Each row comes from the steps of one walk. Every step used is in the known rows, and no mark comes twice. Write the walk behind each row, first mark first.
Known rows
tose-bovi: [ 1.01 -0.71  3.28  2.59 -0.18  2.04 -2.22  1.18  3.47  0.74  0.67  0.35
  3.37 -1.36  1.24 -2.85 -1.61  3.55 -2.93 -2.48]
poge-dimel-vufe: [ 0.84 -0.65  6.39  1.98 -1.30  0.93 -1.62  2.01  2.52  4.00 -1.72 -2.28
  0.53  0.74  0.17 -3.01 -0.24  1.79 -0.42 -3.32]
poge-dimel-vufe-momev-tose: [-0.03  0.41  3.49  3.07 -2.00 -0.42 -0.70  4.80  2.94  2.17 -0.22 -2.33
  0.25  3.26 -1.14 -0.68  1.74 -2.83  0.57 -2.23]
tose-dimel-vufe-momev: [ 1.59  3.55  3.68 -0.34  0.63 -0.01 -0.24  4.64 -0.74  2.73 -0.77  0.28
 -0.79 -0.88  1.21 -1.92 -0.52 -0.57 -0.40 -0.51]
vufe-momev-poge-bovi: [-4.11  2.04 -1.87  2.03 -0.31  1.71 -1.10  3.50 -0.17  1.41  0.84 -3.49
 -1.84 -2.77 -0.58  0.02  2.11 -1.28 -1.63 -0.65]
bovi-poge-dimel-tose-momev: [ 0.39 -0.16  3.81  3.36 -2.31  3.44 -0.09  0.13  1.27  2.95  0.34 -3.15
 -0.29  1.86 -2.44  0.66 -1.30 -0.28 -1.69 -3.06]
vufe-momev-tose: [-0.40  0.35  1.57  2.16 -1.40  0.74 -0.94  5.08  1.28 -0.15  0.86 -1.06
  1.81  0.50  1.00 -0.13  1.83 -2.55 -0.60 -0.51]
poge-bovi-vufe: [-2.47  0.40  0.59  2.29  0.56  2.42 -2.70  0.57  1.95  1.67 -0.03 -0.84
 -1.10 -3.06  0.27 -3.31 -0.49  0.80 -3.54 -0.55]
bovi-poge-dimel-vufe: [-0.04 -0.18  5.07  2.20 -1.23  0.99 -0.96  2.48  1.78  4.88 -1.26 -2.22
  0.64  0.91 -0.66 -1.57 -1.40 -0.17 -1.84 -2.69]
vufe-momev-poge: [-2.15  1.88  0.32  2.13  0.16  1.18 -1.00  4.92 -2.77  0.83 -0.22 -1.89
 -0.26 -2.84  1.16 -1.70  1.85 -0.89 -0.80 -0.12]
bovi-poge: [ 0.04  0.34  2.37  1.36 -0.42  2.22 -1.23  3.03  0.08  2.75  0.33 -1.25
  2.20 -1.44  1.58 -1.01 -0.95  0.59 -3.13 -1.13]
tose-bovi-vufe-momev: [-0.15  1.72  1.26  4.45  1.10  1.42 -2.10  4.27  0.84  0.41  1.53  1.91
  1.40 -1.93 -0.41 -4.20 -0.41  1.31 -3.68 -0.55]
bovi-vufe-momev-tose-dimel: [ 0.92  3.72  0.20  1.73 -0.27 -0.27 -1.35  4.37 -0.37  0.45 -0.11  2.00
 -1.60 -1.27  0.37 -1.68  0.17 -4.96 -1.06  1.13]
momev-poge: [-1.26  0.70  1.49  1.73  0.17  1.36 -1.81  1.91 -1.47  1.40 -1.64 -2.44
  0.28 -2.91  2.20 -2.49  0.58  0.68 -1.46 -1.09]
bovi-vufe: [-0.01  0.66  3.14  2.33  0.94  1.99 -2.45  2.02 -1.06  1.93 -0.78  0.22
  0.65 -2.60  2.01 -4.45 -0.31  1.49 -2.76 -0.10]
poge-bovi-vufe-momev-tose-dimel: [-1.54  3.46 -1.85  2.04 -0.74 -0.02 -1.28  2.68  2.17  0.35  0.83  0.45
 -3.34 -1.28 -1.46 -0.37  0.48 -5.62 -1.73  0.64]
dimel-vufe-momev: [-0.47  0.80  4.11  1.26  1.28  1.36 -0.48  5.50 -0.42  2.36 -0.14 -1.49
  0.92  0.45  1.03 -2.47  0.42  1.20 -1.35 -0.61]
bovi-vufe-momev-tose: [-0.92  1.34  0.31  3.78  0.22  0.83 -1.61  4.83 -0.46  0.20  0.48  0.40
  0.14 -0.18  0.53 -2.70  1.59 -3.15 -1.53  0.59]
bovi-poge-dimel-vufe-momev-tose: [-0.60  0.43  2.42  3.73 -1.72 -0.39 -0.11  5.52  2.34  3.16  0.12 -1.98
  0.04  3.42 -2.18  0.87  0.29 -4.83 -0.66 -1.55]
dimel-tose-momev-poge: [-1.12  0.74  1.06  2.88  1.10  3.29 -0.75 -0.71 -1.70  0.49 -1.28 -3.59
 -1.75  0.37 -0.48 -1.29 -0.51  1.31 -2.10 -1.56]
vufe-momev: [-0.31  0.69  2.63  0.98 -0.58  1.94 -1.22  5.11 -0.72  1.25  1.39 -1.30
  1.55 -1.99  1.68 -1.54  1.35  0.68 -0.85 -1.07]
dimel-poge-bovi: [-3.12  1.59 -0.07  1.13 -0.16  1.11 -2.13 -1.34  2.24  2.06  0.47 -4.58
 -1.05 -0.73 -0.28  0.35 -1.02  1.55 -2.99 -0.03]
tose-momev-poge-bovi-vufe: [-3.49  2.32 -2.28  2.37  1.37  1.39 -1.42 -0.09 -1.59  0.68 -0.20 -2.66
 -4.18 -2.01 -1.98 -4.01  0.06  0.44 -3.15 -1.74]
bovi-poge-dimel-vufe-momev: [-0.28  1.15  4.06  2.50 -1.20  0.45 -0.14  5.49  0.58  4.74  0.31 -1.87
  0.04  0.91 -1.47 -0.76 -0.22 -1.58 -1.11 -1.72]

Write each row's walk
[-1.65  5.56 -1.56  1.04  0.93 -0.42 -2.59 -1.71  0.09  2.27 -1.09 -1.15
 -4.02 -3.06 -0.98 -1.04 -3.26 -1.09 -3.18  1.73] | tose-dimel-poge-bovi-vufe
[-4.11  1.96 -1.77  3.37  1.29  1.92 -2.44  0.13 -0.36  1.68 -1.47 -1.56
 -2.97 -3.77 -0.10 -2.99  0.02 -0.38 -3.51 -0.28] | momev-poge-bovi-vufe
[ 1.07  4.27  1.47 -0.45 -0.54 -0.65 -1.91 -0.10 -1.10  2.00 -1.34 -1.54
 -1.22 -2.15  0.99 -0.13 -2.43 -0.27 -1.08  0.49] | tose-dimel-poge
[-2.00  4.57 -3.27  1.97  0.06 -0.73 -2.37 -2.20  2.04  0.80 -1.35 -0.96
 -4.13 -0.54 -1.57  0.36 -2.56 -4.21 -2.22  1.81] | momev-tose-dimel-poge-bovi-vufe
[ 0.31 -0.48  4.08  2.51 -3.09  1.13 -1.39  2.58  1.74  3.82 -0.07 -1.94
  1.56 -1.24 -0.50 -0.77 -0.33 -0.96 -1.35 -2.99] | bovi-poge-dimel
[-2.10  2.97 -0.90  7.20  2.72  3.52 -1.44  1.15 -0.52  0.33 -0.92  0.77
 -1.17 -1.85 -1.00 -2.43 -1.30 -0.73 -4.20  1.40] | dimel-tose-bovi-vufe-momev-poge
[-0.50  0.39 -0.57  4.29 -0.48  1.13 -0.35  4.70  3.45  0.21  2.31  0.46
  2.50  1.33 -1.05  0.63 -0.62 -2.99 -3.20 -1.35] | vufe-momev-tose-bovi-poge
[-2.16  3.24 -0.37  3.77  1.34  0.91 -1.76  4.97 -4.59  1.15 -1.20 -0.15
 -1.84 -3.56  1.04 -3.52  1.04 -1.36 -2.05  0.70] | bovi-vufe-momev-poge
[-1.50  1.29  1.76  4.76 -1.78  2.79 -1.08  1.99 -0.42  1.84 -1.22 -3.25
 -1.06 -1.33 -1.06  0.49  1.69 -2.45 -0.39 -0.32] | vufe-momev-poge-dimel-tose
[-0.78  1.13  1.10  0.99 -0.01  1.17 -1.11  1.95 -2.66  0.50 -0.52 -3.08
 -0.95 -1.34  0.06 -2.95  0.70  1.81 -1.15 -2.63] | tose-momev-poge
[ 0.97  3.53  0.15  0.53 -1.10 -1.33 -1.59 -0.13  0.76  0.57 -1.29 -1.35
 -1.26  0.46  0.49  1.20 -2.02 -3.07 -0.52  0.91] | momev-tose-dimel-poge
[-0.63  1.79  1.81  6.37  2.26  4.07 -1.66  1.76  1.56  0.41  0.44  1.73
  1.02 -0.65 -1.08 -2.39 -1.64  1.23 -4.73  1.14] | dimel-tose-bovi-vufe-momev
[-3.15  1.78 -0.31  2.66  0.25  2.14 -1.61  3.47  0.60  1.47  1.47 -1.16
 -1.42 -2.68 -0.64 -2.32  0.55 -0.54 -2.87  0.23] | poge-bovi-vufe-momev
[ 0.52  0.28  2.50  4.31  1.03  1.79 -3.15  1.28  1.78  1.00  0.10  1.95
  2.00 -1.79  0.63 -4.72 -2.16  2.86 -4.15 -1.44] | tose-bovi-vufe
[-0.06  0.98  2.43  1.82 -2.41  0.63 -1.39  1.23 -1.04  1.56 -0.10 -3.47
 -1.68 -1.00 -1.68 -2.93  1.39  0.41  0.44 -4.15] | tose-momev-poge-dimel
[-2.20  4.59 -3.13  0.91 -1.51 -1.27 -1.06  1.12  2.50  0.39  0.93 -2.91
 -3.17 -0.14 -1.97  3.47 -0.65 -5.24 -0.89  1.51] | vufe-momev-tose-dimel-poge-bovi
[-2.22  6.54 -2.55  1.26  0.33 -0.05 -1.75  1.42 -1.00  1.86  0.53 -1.34
 -4.29 -2.59 -1.93 -0.02 -1.31 -2.78 -2.92  2.40] | tose-dimel-poge-bovi-vufe-momev
[ 0.13  0.12  0.75  5.44 -3.46  0.11 -0.89  4.40  5.05  1.12  1.99 -0.21
  1.94  1.33 -2.96  1.59  0.24 -4.06 -1.49 -2.88] | vufe-momev-tose-bovi-poge-dimel
[ 0.53 -1.31  1.76  5.07 -3.30  0.57 -1.62  1.38  6.43  1.82  0.75 -0.05
  2.40  1.07 -2.42  0.42 -0.99 -2.50 -2.04 -3.91] | momev-tose-bovi-poge-dimel
[-0.01 -0.32  0.66  4.01 -1.17  0.84 -1.15  4.01  4.03 -1.10  1.76  0.56
  3.04  1.07 -0.56 -0.57  0.40 -1.46 -1.86 -1.59] | vufe-momev-tose-bovi
[ 0.13 -0.20  1.11  5.38  0.59  1.26 -2.37  0.70  3.89 -0.09  0.12  1.71
  1.72  0.00  0.04 -3.82 -1.38 -0.09 -3.72 -1.18] | momev-tose-bovi-vufe
[ 0.24 -0.13  3.91  1.76  0.36  4.07 -0.74  0.05  0.37  0.34  0.18 -2.26
  0.31  1.22  0.15 -1.32 -0.94  2.90 -2.20 -1.83] | dimel-tose-momev
[ 1.95  1.35  2.21  0.20 -1.73 -0.17 -1.72  1.41  2.38  0.41 -1.20 -0.25
  0.13 -1.06  1.93 -0.41 -0.30 -2.85 -0.40 -1.43] | momev-tose-dimel
[-1.23  3.42 -2.09  0.45 -1.44 -0.94 -1.96 -1.82  3.70  0.89 -0.40 -2.57
 -2.97 -0.16 -1.16  2.78 -1.94 -3.37 -1.24  0.38] | momev-tose-dimel-poge-bovi
[-3.81  0.72 -1.11  2.43  0.71  3.82 -0.63 -2.03  1.10  0.55 -0.30 -4.72
 -3.24 -0.03 -2.48 -0.33 -0.55  0.98 -2.76 -1.75] | dimel-tose-momev-poge-bovi
[-0.10  6.25 -1.89  2.02  0.38 -1.85 -1.46  2.53 -1.54  0.33 -0.85  0.09
 -2.77 -0.23 -0.54  0.11 -1.67 -5.62 -1.37  3.01] | bovi-vufe-momev-tose-dimel-poge
[-1.68  3.14 -0.91  5.31  1.92  1.04 -1.45  3.63 -1.46  0.57  0.00  1.16
 -0.52 -2.85 -0.49 -4.46 -0.22 -0.02 -3.70 -0.25] | tose-bovi-vufe-momev-poge
